Known rows, with every step that occurs:
legi, fekof, tipo: [  0  -1   4  -1  15  -2   7 -15 -10   0 -12   1  -1  12 -10   1   4   1
  -6  12   5  16  -3  -8]
fekof, kote: [  4  -9   2  -1   9 -19   2   0 -12   3   0  -1   2  11  -9   3  -8   1
  -5   3   5  11  -4  -9]
legi, fekof, kote, senav: [ -7  -6  -4   4  13  -8   9  -8  -7   0 -11  -2 -11  12 -10  -2  -1 -18
  11   0   2  11  -2 -13]
senav, felir, fekof, kote: [ -6 -14   0   1  20 -26  -3   5 -14  -4   1   0  -1   1 -11   2  -9  -6
  21  -5  11   7 -26  -5]
tipo, legi, senav: [  4   7 -15  -6  14  -5  -5   1 -11  27 -13  -6  19  10  -9  -5   6  -5
 -11  -8  13  17  -8  -3]
felir, legi, fekof, tipo: [  5  -5   3   3  19  -2   8 -10 -11  -2 -24   4  -1   6  -8  -4   6   0
   4  11  10   8   6  -9]
fekof, kote, legi: [ -2  -5  -2  -1   7 -19  -2   4 -12   8 -10  -3   4   9 -14  -1  -9  -3
 -11  -7   8  12  -2 -14]
senav, tipo, fekof: [ -6  -1  -5  -3   6 -19   7  -1  -8   3 -16  -1  21  19  -8  -1  -4   0
 -14   7   7   8 -33   3]
tipo, fekof, kote: [  7  -8  -4  -4   7 -22   7   3 -13   4 -11   0   9  17 -11   6 -10  -7
  -6   4   8  10 -25  -8]
tipo, legi, fekof, kote: [  8  -7  -2  -1  19  -6  -2  -4 -10  12 -15   1  -2  10 -13   7   5 -15
  -7   1  12  13  -4 -13]
legi, senav: [ -2   9 -11  -3   9  -9   3  -1 -10  18  -8  -7  18   9  -8  -6   4   3
  -4   2   5  16  -2   0]
kote, tipo, felir: [ -3   9 -10  -3   6 -18   8  18   1   6  -9   0   9  15 -11 -11 -12 -15
  -8  -1   7   7 -24 -13]
tipo, legi: [  9   2 -10  -8  14 -11 -13   2  -2  10  -7  -1  12  12 -10  -3  -1  -7
 -12  -8  11  18 -14  -4]
tipo, felir, legi, senav, fekof: [-10   4 -13  -2  17 -10  21   5  -8  26 -34  -6  33   5  -8 -12   3 -20
   3   0  13  -1 -17   0]
tipo, felir: [  5  10  -7  -6   9 -16   2   6   9   1  -6  -3  17  16  -9  -7  -5 -14
  -9   0   5   9 -23  -9]
kote, felir, fekof, tipo, legi, senav: [  5  -7  -7  -2  19 -11   4  -4  -6  21 -13  -1  22   0 -10  -4   4 -11
   3  -4  24  11 -13 -10]
tipo, legi, senav, fekof, kote, felir: [ -7 -11 -10  -5  13 -11  11  -3 -13  37 -19  -7  28   9 -18   2   2 -19
  -2  -4  18   8 -10  -7]
tipo, fekof, kote, legi, senav, felir: [-11  -3 -15  -3   7 -18   5   9 -18  22 -26  -7  17  15 -21  -5  -1 -10
   6 -14  13  10 -37 -11]
kote, legi, senav, felir: [-14  10 -18  -6   9 -11  -7   6 -10  18 -19 -10  20  10 -18 -13   5  -3
   6 -17   8  18 -20  -4]
senav, fekof, tipo: [-13 -13   6  -7  10 -11  11 -14 -18  12 -12   2  11   8  -9  -1  -7   4
  -6   4   7  17 -13   2]
felir, fekof, kote, tipo, legi: [  0 -17  -5   2  21 -22   3  16 -19  15  -4   4  -6  -2  -9   3 -16 -13
   0  -9  20   7 -15 -13]
felir, fekof, kote, legi: [ -2 -10  -3   3  21 -24   0   6 -13   4  -9  -3   3  -4 -10   2 -12  -9
   2  -6  14  10  -9 -13]
felir, fekof: [  3   1  -6  -1  21 -18  -4   1  -4  -3  -2  -3  10  -1  -3  -1  -6  -5
   6   1  10  14 -11   0]
kote, legi, senav, fekof: [-23   7 -16  -3  13  -8   9  -3 -16  31 -30 -11  28   4 -13  -7   0  -7
  -6  -7  10  18  -6   1]
fekof, tipo: [  2  -6   5  -5   7 -12   2  -8 -10   3  -2   3   3  11  -8  -3  -6   9
 -10   4   6  17  -8  -7]

Rows:
[  4   3   2  -1  14  -4  13  -9   1   1 -17   1   4  14 -12  -4   3 -15
  -9  11   7  10 -18 -16]  legi, fekof, tipo, felir
[  1  -4  -3   3  20 -26   6  11  -1   5 -14  -3   9  -1 -11  -1 -13 -25
  -3  -8  16   2 -23 -21]  tipo, felir, fekof, kote, legi
[-13  -7  -2  -1  19 -15   5  -5 -19  12  -7  -1   8  -1  -9  -8   0   5
  17  -6  13  13 -24  -1]  legi, senav, felir, fekof, tipo
[ -2 -12  -5   8  17  -8  10  -2 -10  -1 -22  -2 -10   7  -8  -7   2 -20
  20  -2   6   2   7 -12]  felir, legi, fekof, kote, senav
[-12   0  -6   4  12  -9  13   0 -16  19 -23  -5  21   5  -4 -10   7   8
  -6   3  10  -2   0   5]  felir, legi, senav, tipo
[ 10   6  -7  -4  14 -16   4  11   6   0 -20  -1  18  11  -8 -12  -2 -16
   0  -1  10   0 -19  -9]  tipo, felir, legi
[ -9  -9  -5  -1  13  -8  23  -7 -15  24 -30  -3  30   5 -11 -10   4  -4
   9   6  16   4  -3  -2]  kote, felir, legi, senav, fekof, tipo
[ -5  -4  -2  -5  12 -12  -6  -2  -6  13  -9  -1  15  12  -7  -3   1   0
 -21  -5  11  10 -19   1]  senav, tipo, legi
[ -7  -8  -6   1   3 -19  23   0 -10  18 -20  -5  29  18 -14   1   0  -6
  -6  10  13  -3 -25  -7]  legi, senav, tipo, fekof, kote, felir
[ -9 -16  -4   0  10 -22   0   9 -10  -1 -11  -1  -7  10 -11 -15  -6 -13
  30 -19   7   2 -19  -7]  fekof, kote, senav, felir, legi
[  8  10 -10   1  20  -7   6   5   7  -3 -28  -2  14  10  -9  -7   7 -25
   4   7  10   2 -11 -11]  tipo, felir, legi, fekof
[ -3   2 -16   1   8 -13  16   6  -3  13 -35  -7  39  15 -12  -9   8  -9
   3   7  17  -6 -22   2]  kote, felir, legi, senav, tipo, fekof
[ -3  -5  -2  -1   5 -23  15  18  -7  10  -6   3  -1  13 -12  -5 -17 -14
  -8   0   8   1 -21 -19]  fekof, kote, tipo, felir
[ -8 -15   3  -9  15  -9   2 -13 -17  22 -16   4  12   8 -10   0  -5  -4
 -14  -5  14  18 -21  -1]  senav, fekof, tipo, legi
[-15  -8   2   8  10 -11  23  -6  -1   4 -18  -2  -4  15  -9  -8  -1 -26
  -1   3   3  -5 -20 -16]  legi, fekof, kote, senav, tipo, felir
[  2  -5  -4  -6  11  -4   3  -8 -17  29 -13   1  11   8  -9  -5   5   3
 -14  -6  15  16  -9  -7]  fekof, tipo, legi, senav
[ -7  12 -15  -3  10  -8  -1   3 -10  21 -20 -10  21   7 -12  -9   2  -2
  -8  -8   9  17  -2  -5]  kote, legi, senav
[-18 -11  -2  -2  12 -18   7  -2 -18  19 -19  -5  11   6 -15   2 -11  -9
  -8  -5  10  13 -10  -7]  senav, fekof, kote, legi
[  2 -15  -3   3   6 -25  15   7  -6   0 -25   0  21  16 -13  -1  -5 -10
   1   9  16 -11 -23  -6]  senav, tipo, fekof, kote, felir, legi
[-11   2 -12  -2  22 -15  -1   4 -11  10  -8  -7  16   0 -10  -8   1  -3
  22  -7  11  13 -24   3]  legi, senav, felir, fekof
[  5  -1   3  -6   7 -14   9  -3   0   3  -8   4  10  14  -9  -7  -7  -6
 -13   3   7   9 -24 -15]  fekof, tipo, felir
[-14 -12  -1  -1  13 -13  22  -4  -5  11 -29   3  10   8  -5 -20 -10 -24
   9  -8  11   0 -28  -8]  kote, senav, fekof, tipo, felir, legi
[-15 -10  -6   1  12 -11   3  -4  -6  -2 -10  -3 -12  15 -16  -8   0 -18
  26  -8   1  10 -18 -11]  legi, fekof, kote, senav, felir
[ -3  -1 -13  -1   7 -16  11   5 -18  25 -27  -7  20  12 -15   0  -3 -10
  -8  -5  13  10 -19 -13]  tipo, fekof, kote, legi, senav
[ -6  -7  -5  -8  11  -8  -4  -5 -16  27 -13   0   9  12 -15  -8   7   2
  -1 -14  14  16 -28  -5]  fekof, tipo, legi, senav, felir
[  2 -11   5   0  19 -17   4  -7 -13  -1  -1   3   2  -1  -3   0  -9   4
   2   4  12  13 -12  -5]  felir, fekof, tipo
[  2  -5   1   3  15  -9   7  -7 -11   1 -10  -1  -3  11 -11   5   2  -7
   0  11   4  11   4 -11]  legi, fekof, kote
[-13   0 -14  -7  17  -5   4  -5 -16  38 -22  -6  26   7 -10  -3   4 -10
  -9  -6  14  18 -15   5]  tipo, legi, senav, fekof
[  7  -9   2  -8  11 -10  -5  -6 -10  12  -7   5   4  11  -9  -2  -2   2
 -15  -6  13  17 -14  -8]  fekof, tipo, legi
[ -6   4 -15  -9  12  -8 -11   4  -8  24 -12  -5  18  14 -16  -9   9  -6
   4 -17  13  17 -26   1]  tipo, legi, senav, felir
[-20   3 -16   1  14 -10  26  16 -13  31 -35  -3  24   5  -9 -16  -6 -21
   4   0  15  -2 -18  -4]  kote, tipo, felir, legi, senav, fekof
[-14  -9  -6  -2   9 -14  20  -5 -13  27 -15  -8  27   9 -16   1  -2 -10
   4   6  11   6  -6  -5]  legi, senav, fekof, kote, felir
[ -3  12 -12  -1  17  -4  -6  -2  -1   1 -23  -7   9  10 -15  -4   4 -12
  -6   0   6  19  -1  -9]  kote, legi, fekof
